Each row comes from the steps of one path. Every step used is in the known rows, and no mark comes twice. Write the path behind each row, first mark first.
Known rows:
z/u: [-18 -14  -8  -4 -11  -4  12 -16   5 -13  15  12   3 -14  -2   9 -10  18
 -23 -21  20 -14   4  22  13  -4 -12  10   6  -3]
u/j/g/z: [ -3   6   6 -14 -10  16   7  17 -12  11  20  -1  -7  -1  -9 -15   0  12
   8  13  -6  29  23  13  -5 -20 -16 -18   2 -12]
p/m: [-11 -27 -17 -21   1 -11  30  -7 -21  -9  42   1  14 -13 -35  -6 -22  18
   6 -28  20   8   8  12   8  -9 -11  -1 -13  10]
d/r: [  0   2 -10 -11  -3 -18  39  -8 -28 -32  29  21 -12  -4 -10 -15 -31  16
  -2 -24  16  12   4   5  18 -27 -21  10 -19   7]
m/u/j/g/y: [-15  -6  -1 -10  -7  18 -30   1   1   2  19  -4  18  11   5  18   9  24
   3   8 -25   2  16   8  -9  -5  -5   1  19  22]
z/p/x: [-18  17 -38   5  -7  -4   7   2  -3 -43  30  11  -9 -14  -7  18 -13   7
 -11   4  25   8  16  32  32  -3   0  33 -23   8]
x/g/y/u: [-16 -14   0  -5  -3 -23 -20  -4  27 -12  14  -5   5   6 -22  11   9  20
  -3 -33  -6 -17 -13   5   4   5 -31  -2  -5  22]
p/x/u/j/g: [-31   3 -24   5   8   2 -22  11 -11  -2   5   0  -8  13  -5  -1   9 -25
   5 -19   2  14  20  29  -8 -17 -12   6  -2   5]
g/d/u/j: [  9  -7 -14 -20   3 -17  27   1 -21  10   8   6 -16 -39   2   8   7 -27
 -26  -4  18  -3  43  10  -9 -33 -21 -18  -7 -10]
p/x/g/d: [-31 -15 -17 -10  11 -31  11  24  -3 -15  -3  -1 -11  -9 -15   3   1  -9
   0 -12   5  16  21  19  18  -7 -44  18 -40   7]
j/g/b: [-11 -17   1 -25 -16 -27   8  21 -30   1  17  -4   9 -10 -20  15  -4  28
 -11 -11   8  36  15  25  18 -30 -17   8 -12  -5]
m/u: [-21 -31  -9 -12  -8   8  11  -8  -7  -5  27   7  12  12   4  23  -7  30
  -4 -15   7  -9   9   6  14  -1  -7  15   0  12]
d/g/z/p: [ -6   6 -25  -9  -4  -9  32   6   3  -8  28  20 -10 -21 -23  -3 -16  39
 -21  12  44 -15  16   2  27  -9 -22   0 -23  12]
d/p/m/u: [-13 -26 -26 -22  -7  -5   5  -6   7 -20  52  17  11 -12  -7  10 -24  28
  13 -26  28  -5  12  10  -4  -1   2  11 -21  18]
j/g/x/u: [-14 -20   8   2 -11 -12 -13  12 -25  19  13 -15   6  12  -6  10   7  -1
 -18 -17  -5  22   2  29   7 -15  -3   9  -2  -9]
x/g: [ -6 -19   3 -20  15 -16  13  16  -2  -1  17  -4  -8   0 -27   5  -8  17
  -2 -37   8  11   3   6  15   5 -33  -5 -21  -4]
u/j: [ 13   0  -9 -15   0   5  21   5 -12  -5  24   0 -20 -18  -1  -8 -10  -4
   5 -19   6  18  24  19  -3 -19 -11 -20   9   1]
x/g/d/p: [ -3 -20  -1 -30   9 -31  14  17  10  -6  12   5 -16 -26 -14  10  -5   6
  -7 -23  14   4  24   3   4  -2 -41  -3 -39  -4]
y/u/j/g/m: [-16   6   7 -11 -19  -2  -7 -21   7   6   5  -3  -4   6   5  -9  -2  -3
   3  -2  -6  -7   5  29 -13 -19 -18 -11  20  11]
n/m/u/j/g: [-19  -3  23 -23  -2  11  -6  -6 -31  15  30  11   7  15  -8  12  10  20
   5 -20  -7   2   6  -1  -2  -1  -5  -9   8  -3]
z/u/j/g: [-12   7   6  -4  -6  10 -16  -4   3   2   5  -1   1 -16   3   0  -1   7
 -19  -2  -2   2  13  29  -7  -7 -11  -7  22  -4]
y/u: [-17 -21  -3  -7 -22 -16  13 -25   1 -10  20   4  -8   1   3   1  -4   6
 -14 -28  18 -20  -7  26   7 -12 -12   0   6   8]
y/u/j/g/z/p/x: [-32  22  -6  12 -27  11 -23  -8  15 -11  13  -3 -10   2  10  -5   6  -1
  -3  16   4  -4   3  35  -2 -14 -11  -3  12   8]
m/u/j/g/z: [-24  -8   4  -7 -11  30 -10   6  -1  13  20  -1  11  16   7   9   3  29
   8  14 -12   7  17   5  -3  -8 -11  -4  12   6]
m/u/j/g: [-16  -9   4 -14  -3  21 -16   3  -9  10  17  -6  10  10   9  13   2  19
   1   4 -15   7  17  14  -5  -5  -6  -3  16  11]
x/u/j: [ -3  -6 -15  -2   8  13  -1  -9  -3  10  22   0 -15   1  -5   4   4 -16
   0 -42  14  -7  18  10 -17 -18  -8 -23  20  -2]
u/j/g: [  6   5   6 -21   1   4  -1  14 -22   8  15  -7  -9  -9  -7  -9  -2  -1
  -1  -1 -11  29  25  24  -9 -16 -10 -16   8  -5]
p/x/u/j: [-27   0 -34   9   8   1  -7   6  -4 -10  11   4 -15   7  -2  -1   4 -27
   9 -30  13   7  20  26  -4 -19 -13   4  -1   8]
g/y/u/j: [ -4  -2 -13   2 -24 -11 -16 -22  21 -21  22   3   0  -6   2   4  10   7
  -1 -16  -7 -19   0  16  -9 -17  -9  -8  20  31]

Which path is each row?
[-39   4 -24  11   0  10 -16  15  -3   0   8   4  -6  19  -7  -6  10 -15
  11  -8   6  13  19  20  -5 -20 -17   5  -7  -1] => p/x/u/j/g/z
[  1 -13 -10  20 -10  -2   3   4  -6   9  20 -17 -17  -7  14   7   1 -19
  -4 -39  11  14   7  28   0 -25  -3 -14  16   2] => g/x/u/j
[-18  16 -22   0  -8  22 -34 -12   9 -22  45  -6  29 -13 -19  26  -6  33
  -2  16  -4  -6  12  13   3   6   8   9  10  30] => z/p/m/u/j/g/y
[-13  -3 -33 -11   1 -30 -16  22  23 -39  26  20 -11  -7  -7   6  -7   8
  14 -25  15  11  12  19   5  -1 -17  25 -44  18] => d/p/x/g/y
[-28 -13   4 -26  -7   1   3  -5 -10  12   9   8  30  29 -14  13 -10  32
   6  15 -16   6  15   8   8  -6 -18  27 -10   7] => j/g/m/u
[  0 -19 -19   2   5 -32  14   6 -12  14  12  -3 -13 -16  -7   2  -5   1
 -29 -32  32 -10   7  21  13 -18 -17  -7  -4  21] => d/g/x/u
[-23 -20  13 -22  -6   0  17 -15 -29   2  38  21   9  17 -13  19   3  29
   1 -35  10 -11  -1  -7  15   1  -5   5  -4  -2] => n/m/u
[-17 -13   6 -17  -5  14 -11   2 -10  13   9  -6   9  -2  12  16   6  11
  -5  14 -18   4  28  11  -8 -10 -16  -4  11  11] => m/u/j/g/d
[-29  35 -34  10   1  13 -22  -4   9 -21  15   6  -1   3  -8  17  -4  -7
   2  10   9   2  23  28   7  -9  -5  25  -5  10] => z/p/x/u/j/g/m
[-31  -9  10  -8 -21   6   1   6  -4   8  14   9  16  11 -16  -2   1  36
 -14  17   3   8   6  10  12  -7 -17  12  -9 -19] => j/g/z/u
[-20  -4  18 -22 -10   2  -4   0 -30  11  30   7   9   5  -8  21  10  27
   7 -26   1  11   7   2   4 -16 -10 -11  10   1] => n/m/u/j/g/b
[-15  27 -10   1 -11  19  -8  21  -4  -8  19   0  -9  -5  -5  -8   0   7
   7  28  -2  29  25  23   3 -16 -11  -1  -4  -5] => u/j/g/z/p/x
[-29  -5 -31 -13   2 -16  -6  15  28 -27  18  22  -3   8   1  11 -17  14
  25 -17  17   4  15  16   6   1 -23  32 -42  19] => d/p/x/g/m/u
[-18   0  18 -19  -6   8 -19  -8 -20   7  31  12  16  17 -12  17  18  26
   8 -16 -17  -3   5  -7  -4  -1  -3  -6  11   9] => n/m/u/j/g/y
[ -9   7   1 -11 -11   0 -17  -3  13  -3   3   6  -5 -34  12   3  -1   0
 -21   6   3  -3  27  29 -16 -12 -15  -6   9  -4] => z/u/j/g/d/p
[-25 -21  -4 -20   0  10  -4  -5 -13  11  26 -12  27 -12 -15   6  -6  15
   6   4  -8   3  23   9 -12  -9 -16  -9   6  22] => p/m/u/j/g/d
[-30  31 -31   9   5  14 -16   5  26 -30  15   2  -1  -1  -3  23 -11  12
  12  10   6   2  17  21  19   6 -20  25 -13  23] => z/p/x/g/m/u/j
[-22  -5 -28  -9  -3 -18   5  27  21 -30  27  23 -18  -2  -6  -3 -13  13
  19 -18  29  16  13  15  11  -4 -23  20 -51   0] => d/p/x/g/z
[ -4 -11 -21 -13  -6 -40  -1 -15  11 -10  13  12   1 -15 -17  -1   2  21
 -26 -15  19 -37   2  11   5 -11 -22  -2  -1  44] => d/g/y/u
[-36  -3  -2  -6 -18  22  -8   3  -4   0  37   3  29  12 -24  12  -5  49
  -3  30   3   8   7   3  16   1  -6  17 -13  -3] => j/g/z/p/m/u
[  8   3   9  -5  -9  -2  -3  21 -22  10  14 -19 -12 -13   6  -7  -1  -7
  -2  -1 -14  41  17  35  -2 -21  -6 -14  10  -2] => u/j/g/x
[ -5 -18   0 -23  19 -29  15  15  -7  13   4  -2  -8 -19 -21  15   7  -6
 -24 -23  14  -3  21   0   4  -8 -41 -10 -28 -11] => x/g/d/u
[-16  -4 -15 -15  -6  15  23 -17  12   0  14  12  13  14   4  10 -19  21
  26   1  -4  -5  23   3   3 -15 -22  10   5  21] => g/m/u/j
[ 10   9  -6 -16  11  -1  -6  12 -28  19  18   1  -7  -9  -6   2   8 -17
 -21 -10  10  12  23  19 -16 -21   0 -18   4 -15] => d/u/j/g
[ -5 -19  11  -7 -16 -21   3  20 -31   8  16 -14   4   1  -4   3  -2   9
 -17  -2  -9  37   5  34  17 -14  -5  14 -12  -8] => j/g/x
[-39   9 -12   5 -14  13 -14  11  -4  -3  22   8   9  19 -20   9   5  21
  -8  20   9  11  11  13  15  -7  -8  22 -19 -13] => j/g/z/p/x/u
